Known rows, with every step that occurs:
girebi-rovip-lapa-mupasez-volut: [-0.20  0.05  0.08  0.28 -0.17  0.50  0.51  0.18 -0.52 -0.50 -0.11  0.09
 -0.03  0.38  0.02 -0.27  0.23  0.01 -0.30]
volut-rovip: [-0.31 -0.08  0.26 -0.11 -0.20  0.23  0.40 -0.13 -0.16 -0.38  0.08  0.19
 -0.09  0.08  0.27 -0.48 -0.13  0.01 -0.25]
rovip-lapa-liro-mupasez-girebi: [-0.15  0.27  0.02  0.37 -0.16  0.29  0.10 -0.04 -0.22 -0.45 -0.06  0.09
  0.11  0.38 -0.24 -0.39  0.24  0.36 -0.03]
volut-girebi-rovip-lapa-liro: [-0.24 -0.02  0.08  0.21 -0.09  0.11  0.38  0.11 -0.02 -0.35  0.11  0.01
 -0.14  0.27  0.13 -0.18  0.30  0.24 -0.10]
liro-girebi-rovip-lapa-mupasez-volut: [-0.14  0.01  0.07  0.27 -0.22  0.47  0.45  0.22 -0.49 -0.51 -0.03  0.07
 -0.02  0.40 -0.06 -0.33  0.21  0.03 -0.27]
mupasez-girebi-rovip-lapa-liro-volut: [-0.19 -0.10  0.15  0.24 -0.13  0.44  0.43  0.19 -0.25 -0.51  0.24 -0.13
  0.04  0.41  0.05 -0.28  0.31  0.29 -0.13]
mupasez-girebi: [-0.09  0.17  0.28  0.22 -0.26  0.28  0.15 -0.04 -0.38 -0.55  0.08  0.28
  0.10  0.29 -0.03 -0.37  0.07  0.26  0.01]
rovip-lapa-liro: [-0.15  0.01  0.13  0.26 -0.07  0.17  0.38  0.05  0.03 -0.31  0.07  0.02
 -0.03  0.36  0.05 -0.18  0.11  0.30 -0.12]
liro-girebi-rovip: [ 0.01 -0.15  0.32 -0.03 -0.36  0.16  0.40 -0.07 -0.23 -0.50  0.29  0.13
 -0.16  0.13  0.02 -0.52  0.19 -0.05  0.05]
lapa-mupasez: [-0.10  0.17  0.24  0.29 -0.18  0.26  0.26 -0.01 -0.26 -0.33 -0.18  0.28
  0.09  0.34 -0.24 -0.32 -0.13  0.09 -0.25]
girebi-rovip-lapa-mupasez: [-0.18  0.05 -0.01  0.31 -0.21  0.24  0.43  0.13 -0.18 -0.34 -0.29  0.18
  0.02  0.33 -0.25 -0.23  0.16 -0.04 -0.27]
mupasez-rovip-lapa-girebi: [-0.27 -0.02  0.13  0.25 -0.51  0.09  0.23  0.20 -0.21 -0.41  0.06  0.09
  0.08  0.27 -0.22 -0.28  0.19  0.32 -0.19]
girebi-rovip-lapa-liro-mupasez-volut: [-0.17  0.11  0.09  0.22 -0.09  0.48  0.47  0.00 -0.41 -0.47  0.06 -0.11
 -0.09  0.38  0.04 -0.44  0.33  0.14 -0.19]
lapa-liro-mupasez-girebi: [-0.14  0.29  0.14  0.35 -0.14  0.31  0.06 -0.12 -0.28 -0.46 -0.01  0.13
  0.10  0.34 -0.19 -0.44  0.18  0.36 -0.02]
rovip-lapa-liro-volut: [-0.14 -0.08  0.18  0.18 -0.12  0.39  0.45  0.17 -0.17 -0.45  0.27 -0.15
  0.07  0.48 -0.01 -0.30  0.11  0.35 -0.16]
liro-rovip-lapa-girebi: [-0.25 -0.20  0.17  0.16 -0.52  0.00  0.20  0.20 -0.16 -0.44  0.17 -0.03
  0.08  0.30 -0.18 -0.33  0.16  0.36 -0.19]
mupasez-girebi-rovip: [-0.16 -0.02  0.30  0.12 -0.25  0.31  0.37 -0.10 -0.41 -0.57  0.06  0.23
 -0.12  0.09  0.15 -0.39  0.39 -0.03  0.02]
rovip-lapa: [-0.06  0.04  0.02  0.09 -0.28  0.12  0.52  0.11 -0.06 -0.40  0.04  0.09
  0.04  0.41 -0.15 -0.29  0.02  0.17 -0.10]
mupasez-rovip-lapa: [-0.23  0.02 -0.02  0.05 -0.34  0.23  0.59  0.19 -0.04 -0.36 -0.10  0.09
  0.01  0.28 -0.08 -0.23  0.18  0.10 -0.04]
volut-lapa-liro-mupasez-girebi: [-0.16  0.36  0.08  0.33 -0.18  0.28  0.09 -0.05 -0.29 -0.43  0.01  0.13
  0.11  0.34 -0.16 -0.36  0.26  0.35 -0.04]
girebi-rovip: [-0.09 -0.08  0.36 -0.02 -0.25  0.23  0.52 -0.15 -0.29 -0.47  0.14  0.17
 -0.18  0.09  0.17 -0.42  0.25 -0.11 -0.03]

Rows:
[-0.16 -0.13  0.18  0.16 -0.12  0.40  0.50  0.16 -0.20 -0.46  0.27 -0.16
  0.00  0.41  0.05 -0.30  0.24  0.26 -0.15] : girebi-rovip-lapa-liro-volut
[-0.17 -0.12  0.38  0.13 -0.38  0.15  0.31 -0.08 -0.38 -0.49  0.18  0.15
 -0.13  0.09  0.06 -0.42  0.32  0.04 -0.14] : lapa-girebi-rovip
[-0.16  0.33  0.13  0.24 -0.24  0.19  0.33  0.13 -0.30 -0.27 -0.13  0.30
  0.10  0.33 -0.19 -0.17  0.02  0.06 -0.30] : volut-lapa-mupasez
[-0.04 -0.06  0.12  0.15 -0.31  0.15  0.24  0.15  0.06 -0.36  0.25  0.02
  0.00  0.32 -0.15 -0.37  0.04  0.31  0.04] : mupasez-rovip-lapa-liro-girebi
[-0.29  0.08  0.12  0.05 -0.26  0.15  0.23  0.33 -0.21 -0.47  0.37 -0.03
 -0.02  0.38  0.00 -0.32  0.14  0.45 -0.06] : mupasez-rovip-lapa-liro-volut-girebi
[-0.16  0.00  0.17  0.28 -0.46  0.01  0.17  0.14 -0.22 -0.43  0.15  0.09
  0.11  0.37 -0.27 -0.34  0.08  0.36 -0.22] : rovip-lapa-girebi
[-0.20 -0.25  0.04 -0.09 -0.36  0.10  0.56  0.19  0.02 -0.41  0.07 -0.09
  0.01  0.33 -0.02 -0.28  0.15  0.16 -0.04] : liro-rovip-lapa
[-0.12  0.02 -0.03  0.30 -0.26  0.21  0.38  0.17 -0.16 -0.35 -0.22  0.16
  0.03  0.34 -0.32 -0.27  0.14  0.00 -0.23] : liro-girebi-rovip-lapa-mupasez
[-0.04 -0.16  0.32  0.06 -0.26  0.18  0.36 -0.06 -0.16 -0.45  0.28  0.08
 -0.18  0.12  0.10 -0.45  0.26  0.02  0.03] : lapa-liro-girebi-rovip
[-0.13 -0.08  0.01  0.05 -0.29  0.15  0.62  0.09 -0.11 -0.43  0.01  0.07
 -0.08  0.28 -0.02 -0.29  0.28 -0.02 -0.09] : girebi-rovip-lapa
[-0.17 -0.04 -0.03  0.15 -0.29  0.21  0.51  0.12 -0.18 -0.50 -0.03  0.11
 -0.04  0.27 -0.03 -0.26  0.38  0.04 -0.06] : mupasez-girebi-rovip-lapa
[-0.25  0.07  0.03  0.35 -0.27  0.30  0.17  0.18 -0.30 -0.48 -0.22  0.21
  0.16  0.34 -0.19 -0.23  0.21  0.22 -0.12] : liro-rovip-lapa-mupasez-girebi
[-0.18  0.20  0.02  0.43 -0.24  0.31  0.14  0.14 -0.34 -0.47 -0.23  0.28
  0.17  0.37 -0.26 -0.23  0.15  0.22 -0.14] : rovip-lapa-mupasez-girebi
[-0.27 -0.34  0.39 -0.08 -0.22  0.18  0.37  0.00 -0.02 -0.37  0.20 -0.11
 -0.10  0.16  0.27 -0.31  0.14  0.24  0.01] : lapa-liro-rovip
[-0.14  0.30  0.20  0.00 -0.30  0.28  0.54  0.18 -0.50 -0.44  0.27  0.15
 -0.02  0.33  0.20 -0.20  0.20  0.10 -0.19] : mupasez-volut-lapa
[-0.18 -0.02 -0.03  0.02 -0.32  0.04  0.51  0.18 -0.12 -0.45  0.09  0.06
 -0.11  0.29 -0.03 -0.30  0.29  0.07 -0.07] : volut-girebi-rovip-lapa
[-0.28  0.17  0.17  0.10 -0.22  0.36  0.38 -0.08 -0.10 -0.27 -0.12  0.04
 -0.04  0.15 -0.07 -0.40  0.22  0.15  0.00] : lapa-liro-mupasez-rovip
[-0.40 -0.05  0.18  0.06 -0.12  0.46  0.41  0.01 -0.41 -0.44 -0.06  0.16
 -0.08  0.15  0.29 -0.43 -0.02 -0.04 -0.41] : lapa-mupasez-volut-rovip
[-0.21  0.26  0.04  0.11 -0.21  0.14  0.19  0.20 -0.33 -0.48  0.27 -0.02
 -0.06  0.44 -0.06 -0.43  0.14  0.40 -0.12] : rovip-lapa-liro-mupasez-volut-girebi
[-0.29  0.15 -0.02  0.39 -0.21  0.33  0.15  0.13 -0.31 -0.46 -0.26  0.28
  0.14  0.31 -0.16 -0.25  0.15  0.17 -0.21] : volut-rovip-lapa-mupasez-girebi
[-0.16  0.23  0.19  0.40 -0.22  0.34  0.08  0.03 -0.42 -0.49 -0.17  0.34
  0.16  0.32 -0.20 -0.30  0.07  0.21 -0.12] : lapa-mupasez-girebi
[-0.24  0.05  0.21  0.04 -0.19  0.22  0.35  0.02 -0.41 -0.52  0.24  0.03
 -0.24  0.16  0.19 -0.44  0.42  0.08 -0.07] : lapa-liro-mupasez-volut-girebi-rovip
[-0.09 -0.09  0.26  0.05 -0.27  0.25  0.42  0.05 -0.29 -0.48  0.32  0.06
 -0.19  0.14  0.19 -0.36  0.38  0.00 -0.02] : mupasez-volut-lapa-liro-girebi-rovip
[-0.05 -0.13 -0.02  0.05 -0.36  0.11  0.53  0.14 -0.06 -0.45  0.12  0.04
 -0.07  0.30 -0.13 -0.35  0.24  0.03 -0.03] : liro-girebi-rovip-lapa
[-0.16  0.21 -0.04  0.20 -0.12  0.12  0.27 -0.06 -0.02 -0.31  0.03 -0.10
 -0.05  0.36 -0.25 -0.46  0.24  0.27 -0.10] : volut-girebi-rovip-lapa-liro-mupasez
[-0.07  0.30  0.13  0.26 -0.24  0.30  0.10 -0.12 -0.34 -0.50 -0.01  0.17
  0.13  0.35 -0.27 -0.52  0.12  0.29  0.00] : liro-mupasez-girebi
[-0.27  0.04  0.07  0.28 -0.50  0.09  0.20  0.16 -0.20 -0.38  0.01  0.04
  0.10  0.29 -0.33 -0.35  0.21  0.33 -0.20] : liro-mupasez-rovip-lapa-girebi
